What can hang from each mark
koris: kefa simig susi
fesi: susi tovi
susi: fesi koris
tovi: fesi
simig: koris nipa
nipa: banipeg simig
kefa: koris

Known rows, with every way that one mark hangs from another
{susi {fesi tovi} koris}: [-0.92 -0.25  4.06 -4.31  5.03 -2.34  0.07 -0.38 -3.59 -1.69 -0.03 -0.63
  1.77  1.66 -0.57  1.41 -2.16 -2.15 -1.24  0.97 -1.67 -1.84]
{simig {koris susi} {nipa banipeg}}: [-1.43  1.59 -0.91  0.41  4.49 -0.80 -0.60 -0.79 -3.25 -0.08  2.05  0.60
  1.90 -0.30  3.37  1.82  0.76 -0.09 -3.09 -0.22 -0.64 -0.66]
{nipa banipeg {simig {koris susi}}}: [-0.35  1.41 -0.88  0.47  4.02 -1.72  2.09 -1.12 -3.40 -1.68  3.41 -0.51
  2.36  0.09  3.46  0.46 -0.57 -0.77 -3.42 -0.18 -3.07 -2.32]
{simig koris nipa}: [-2.00 -0.70  0.64  0.39  4.74 -0.58  0.08 -1.29 -1.76 -0.14  2.04  0.08
  1.99 -0.41  1.44  1.84 -0.45 -1.64 -2.40 -0.16 -0.32  0.10]
{kefa {koris simig}}: [-1.19 -1.08  0.58 -0.02  4.18 -2.31  1.45  0.64 -0.82 -1.12  4.08 -0.77
  3.39  1.44 -1.04  0.59 -0.13 -2.44 -4.05 -0.44 -1.66 -4.01]
{fesi susi tovi}: [-2.18  2.33 -0.67  0.67  6.63 -0.02 -1.02  0.33 -2.57  2.31  1.88 -1.20
  2.81 -2.45 -0.35 -0.16  3.71 -0.92 -4.84  0.86 -0.24 -3.75]
{nipa banipeg {simig koris}}: [-0.35  0.62 -1.05  0.58  4.08 -2.04  2.58 -1.77 -2.89 -2.06  3.49 -1.04
  2.73  0.20  3.26  0.90 -1.33 -1.88 -2.86 -0.44 -2.74 -2.12]
{tovi {fesi susi}}: [-0.83  0.13  3.11  1.51  4.13  0.30  0.34  0.27 -2.13  0.45  0.80 -0.66
  3.56  0.51 -0.30  1.24  2.03 -1.83 -5.08  0.29 -2.12 -4.37]
{nipa banipeg {simig {koris kefa susi}}}: [-0.65  0.67 -0.82 -0.06  4.24 -1.92  1.79 -1.11 -3.03 -0.91  3.37  0.23
  1.99 -0.06  3.94  0.58 -0.66 -0.80 -3.22 -0.46 -3.62 -2.27]
{susi fesi koris}: [-0.11 -1.01  4.91 -3.89  3.82 -2.05  0.92 -1.16 -3.09 -2.98 -0.25 -0.91
  1.82  2.47 -0.38  1.76 -2.52 -2.49 -1.57  0.73 -2.55 -1.44]
{simig koris {nipa banipeg}}: [-1.55  0.49 -1.30  0.57  4.45 -1.19 -0.09 -1.69 -2.45 -0.59  2.11 -0.02
  2.35 -0.13  3.17  2.40 -0.31 -1.74 -2.20 -0.61 -0.11 -0.36]
{simig koris}: [-1.81 -1.98  1.40 -0.47  4.63 -1.24  1.88 -1.63 -1.09 -0.41  1.83 -0.46
  2.59 -0.41  0.09  2.64 -1.04 -2.42 -3.02  0.59 -0.93 -1.05]
{simig {koris {susi fesi}} {nipa banipeg}}: [-1.05  1.48  0.69 -0.90  4.30 -1.57 -0.54 -0.47 -3.59 -0.61  1.62  0.63
  1.55  0.28  3.63  1.98 -0.04 -0.09 -2.62 -0.20 -1.08 -0.29]
{tovi {fesi {susi {koris kefa simig}}}}: [-1.34  0.07  3.76 -0.36  3.28  0.23  0.90  1.06 -2.50  0.48  0.44  0.69
  2.86  1.28  0.13  0.73  1.74 -2.23 -3.55 -0.08 -2.73 -3.83]
{kefa {koris susi}}: [-1.24 -0.53  0.80  0.26  4.96 -2.45  0.10 -0.32 -1.68 -0.98  3.94 -0.66
  3.68  1.11 -0.80  1.25  1.05 -1.08 -5.36  0.68 -1.92 -4.41]
{koris {simig nipa} {susi fesi}}: [ 0.36  1.54  2.31 -0.85  3.85  0.29 -0.77  3.16 -2.92  0.06  0.73  0.49
 -0.07  0.21  0.67 -1.57  0.24  1.54 -4.00 -0.67 -2.56 -2.32]
{koris kefa {susi fesi}}: [-0.21 -1.58  2.94 -1.85  5.56 -1.02 -1.36  0.29 -1.85  1.01  0.48  0.71
  0.46 -0.05  0.49  0.98 -0.12  0.57 -4.88  0.32 -3.64 -2.78]
{simig {nipa banipeg}}: [-0.08  0.94 -2.63  2.61  5.14 -0.07 -2.06 -1.78 -2.55 -0.64  1.47 -1.39
  2.43 -0.16  2.24  1.14  0.46 -0.99 -4.00 -0.73 -0.42 -2.44]
{kefa koris}: [-1.29 -1.67  0.60  0.43  5.02 -2.74  0.66 -1.29 -0.91 -1.46  3.95 -1.40
  4.10  1.32 -1.08  1.92  0.00 -2.67 -4.61  0.24 -1.45 -4.00]
{fesi {susi {koris kefa simig}} tovi}: [-2.92  2.31  0.38 -1.97  5.35 -0.15 -0.35  1.48 -3.05  2.30  1.47  0.72
  1.89 -1.36  0.38 -0.89  3.24 -1.40 -2.66  0.40 -1.12 -2.96]
{simig nipa}: [-0.59 -0.13 -0.58  2.34  5.46  0.42 -1.87 -1.25 -1.83 -0.21  1.41 -1.16
  2.03 -0.53  0.53  0.47  0.12 -0.97 -4.26 -0.35 -0.63 -1.94]

Rows
[-2.70  2.73  0.36 -1.20  5.87 -0.28 -0.58  0.15 -3.45  1.33  1.50 -0.59
  2.96 -1.30 -0.03 -0.12  3.23 -1.50 -3.30  1.18 -0.48 -3.11] | {fesi {susi koris} tovi}
[-0.60 -0.37  2.27 -2.77  5.05 -0.67 -0.82  3.61 -2.07  2.39  0.79  1.83
 -0.55 -0.56  0.33 -1.11  0.02  1.07 -3.81 -0.69 -3.29 -3.10] | {koris kefa simig {susi {fesi tovi}}}
[-0.20  0.49  2.31 -1.00  6.00 -0.93 -1.33  0.76 -2.93  0.37  0.82 -0.70
  1.33 -0.43 -0.55  0.51  0.19  0.92 -5.05  0.98 -2.01 -3.37] | {koris {susi {fesi tovi}}}
[-1.08  1.05 -0.48  0.43  3.97 -1.98 -0.04  1.48 -2.29 -0.67  4.05  0.16
  2.85  1.40  0.71 -0.03  1.27 -0.51 -4.38 -0.64 -1.81 -3.98] | {kefa {koris {simig {nipa banipeg}} susi}}
[-0.09  0.90 -1.89  1.52  3.91  0.40 -0.26  0.95 -1.97 -0.17  1.57 -0.62
  1.44 -0.14  1.36 -0.59 -0.03 -0.86 -3.36 -1.45 -1.00 -2.61] | {koris {simig {nipa banipeg}}}
[-1.92 -0.65  2.65 -1.99  4.78 -1.23 -0.80  0.08 -2.30  0.94  1.45  1.89
  0.59 -0.20  2.39  1.58 -0.35 -0.17 -2.49 -0.18 -1.95  0.26] | {simig {koris kefa {susi fesi}} nipa}
[-0.67 -0.14  2.62 -1.58  3.95 -2.67  1.05  1.99 -1.93 -1.19  3.52 -0.06
  2.58  1.81 -0.72  0.20  0.15 -0.83 -4.32 -0.07 -2.64 -4.13] | {kefa {koris simig {susi fesi}}}
[-2.69  3.01  0.27 -1.48  5.21  0.02  0.04  1.45 -3.41  1.62  1.55 -0.19
  2.38 -1.18 -0.09 -0.95  3.19 -1.40 -2.79  0.65 -0.66 -3.15] | {fesi {susi {koris simig}} tovi}
[ 0.53  0.57  2.75 -1.45  3.83 -0.15  0.45  2.89 -2.48 -0.19  0.68  0.02
  0.38  0.23 -0.35 -0.92 -0.14  1.03 -4.37 -0.18 -2.89 -3.10] | {koris simig {susi fesi}}
[-1.10 -0.24  2.10 -1.25  5.41 -3.24 -0.23  0.38 -2.21 -0.88  3.58 -0.54
  3.26  1.28 -0.74  1.24  0.44 -0.94 -4.80  0.73 -2.06 -4.24] | {kefa {koris {susi {fesi tovi}}}}
[-1.18  0.62  3.68 -0.08  3.05  0.34  1.14  1.09 -2.70 -0.15  0.55  0.13
  3.20  1.42 -0.11  0.70  1.72 -2.20 -3.72  0.14 -2.41 -3.92] | {tovi {fesi {susi {koris simig}}}}
[-1.86  0.48 -0.95 -0.27  4.74 -1.06 -1.09 -0.72 -2.69  0.97  2.02  1.78
  1.36 -0.47  4.05  1.93  0.68 -0.29 -2.75 -0.59 -1.40 -0.55] | {simig {koris kefa susi} {nipa banipeg}}
[-1.10 -0.03  0.85 -0.25  4.08 -1.95  0.83  1.52 -1.58 -0.67  3.97 -0.11
  2.87  1.15 -0.79  0.03  1.00 -0.80 -4.78 -0.11 -2.14 -4.44] | {kefa {koris simig susi}}
[-1.93  0.35  0.94  0.23  4.69 -0.23 -0.54 -0.32 -2.45  0.36  1.97  0.88
  1.54 -0.66  1.63  1.20  0.51 -0.01 -3.19  0.19 -0.84 -0.21] | {simig {koris susi} nipa}
[-1.53  2.46  1.22 -0.60  3.36  0.71  0.70  0.44 -3.07 -0.16  1.13 -0.27
  2.38 -0.14  0.72 -0.73  2.80 -1.47 -3.05  0.08 -1.64 -2.18] | {fesi {susi {koris {simig nipa}}}}
[-0.35  1.59 -0.09  1.13  4.15  1.35 -1.02  2.68 -2.51  0.78  1.41  0.58
  0.54 -0.62  0.51 -1.83  1.32  1.45 -4.64 -0.66 -1.82 -2.80] | {koris {simig nipa} susi}
[-0.74  0.53  2.11 -1.14  4.02 -2.41  0.14  2.16 -2.24 -1.06  3.51  0.25
  2.32  1.78  0.01 -0.09  0.34 -0.43 -4.03 -0.45 -2.42 -3.43] | {kefa {koris {simig nipa} {susi fesi}}}
[-1.02 -1.40 -0.44  0.31  4.58  0.47 -0.78  1.44 -0.69  1.76  1.36  1.13
  0.28 -0.59  1.06 -0.87 -0.17 -0.99 -3.13 -1.76 -2.10 -2.05] | {koris kefa {simig nipa}}
[-1.29 -0.93  4.05 -5.47  4.38 -2.16  0.33  1.62 -2.89 -0.20  0.13  1.11
  0.38  1.60  0.15  0.22 -2.23 -2.07 -0.35 -0.19 -2.55 -1.60] | {susi {fesi tovi} {koris kefa simig}}
[-0.60  0.94 -1.34  0.16  4.36  0.60 -1.82  2.42 -2.30  2.04  1.32  2.04
 -0.10 -0.57  2.58 -1.27  1.38  1.31 -4.19 -1.54 -2.70 -2.90] | {koris kefa {simig {nipa banipeg}} susi}
[-1.31 -1.02  1.87 -0.40  4.46 -1.17  2.10 -0.36 -1.89 -0.31  3.17  0.53
  1.32 -0.58  1.43 -0.24 -0.92 -0.73 -3.44  0.08 -3.86 -1.50] | {nipa {simig {koris kefa susi}}}
[-0.92  0.72  0.20 -0.98  3.11 -0.04  0.36  0.01 -3.05 -1.63  0.92 -0.03
  1.83  1.47  0.97 -0.06 -0.67 -1.97 -1.51 -0.51 -1.33 -1.88] | {susi {koris {simig {nipa banipeg}}}}
[-0.77  0.17  3.98 -4.77  4.11 -1.91  0.86  1.45 -3.42 -1.30  0.16 -0.03
  1.09  1.70 -0.57  0.15 -2.29 -1.89 -0.60  0.23 -1.89 -1.90] | {susi {fesi tovi} {koris simig}}
[-0.44 -1.59  4.88 -5.22  3.19 -1.78  1.23  0.81 -2.46 -1.52 -0.24  0.80
  0.58  2.33  0.30  0.58 -2.63 -2.38 -0.66 -0.43 -3.52 -1.25] | {susi fesi {koris kefa simig}}
[ 0.03  0.67  3.64 -3.75  2.79 -1.55  0.78  0.60 -3.74 -2.72 -0.10 -0.04
  1.04  2.75  1.25  0.42 -2.22 -1.94 -0.58 -0.53 -2.40 -1.01] | {susi fesi {koris {simig {nipa banipeg}}}}
[ 0.64  2.35  0.94 -0.71  3.70 -0.07 -0.97  2.78 -3.50 -0.30  0.79  0.46
  0.32  0.50  1.83 -1.13  0.38  1.41 -3.91 -1.00 -2.40 -2.59] | {koris {simig {nipa banipeg}} {susi fesi}}
[-1.36 -1.31  4.12 -5.02  5.25 -2.60 -0.45 -0.30 -3.05 -0.50 -0.05  0.51
  1.14  1.56  0.08  1.46 -2.22 -2.25 -0.99  0.58 -2.41 -1.65] | {susi {fesi tovi} {koris kefa}}
[-1.69 -1.98  3.32 -2.76  4.76 -1.81  1.03 -0.17 -1.60  0.62  1.32  1.32
  1.14 -0.22  0.89  2.31 -0.89 -0.79 -3.10  0.49 -2.60 -0.78] | {simig {koris kefa {susi fesi}}}
[-0.79 -0.83  0.53 -0.54  4.47  0.58 -0.37  2.57 -1.27  2.18  1.19  1.72
  0.09 -0.78  0.38 -1.12  0.86  0.84 -4.67 -0.78 -3.18 -3.33] | {koris kefa simig susi}
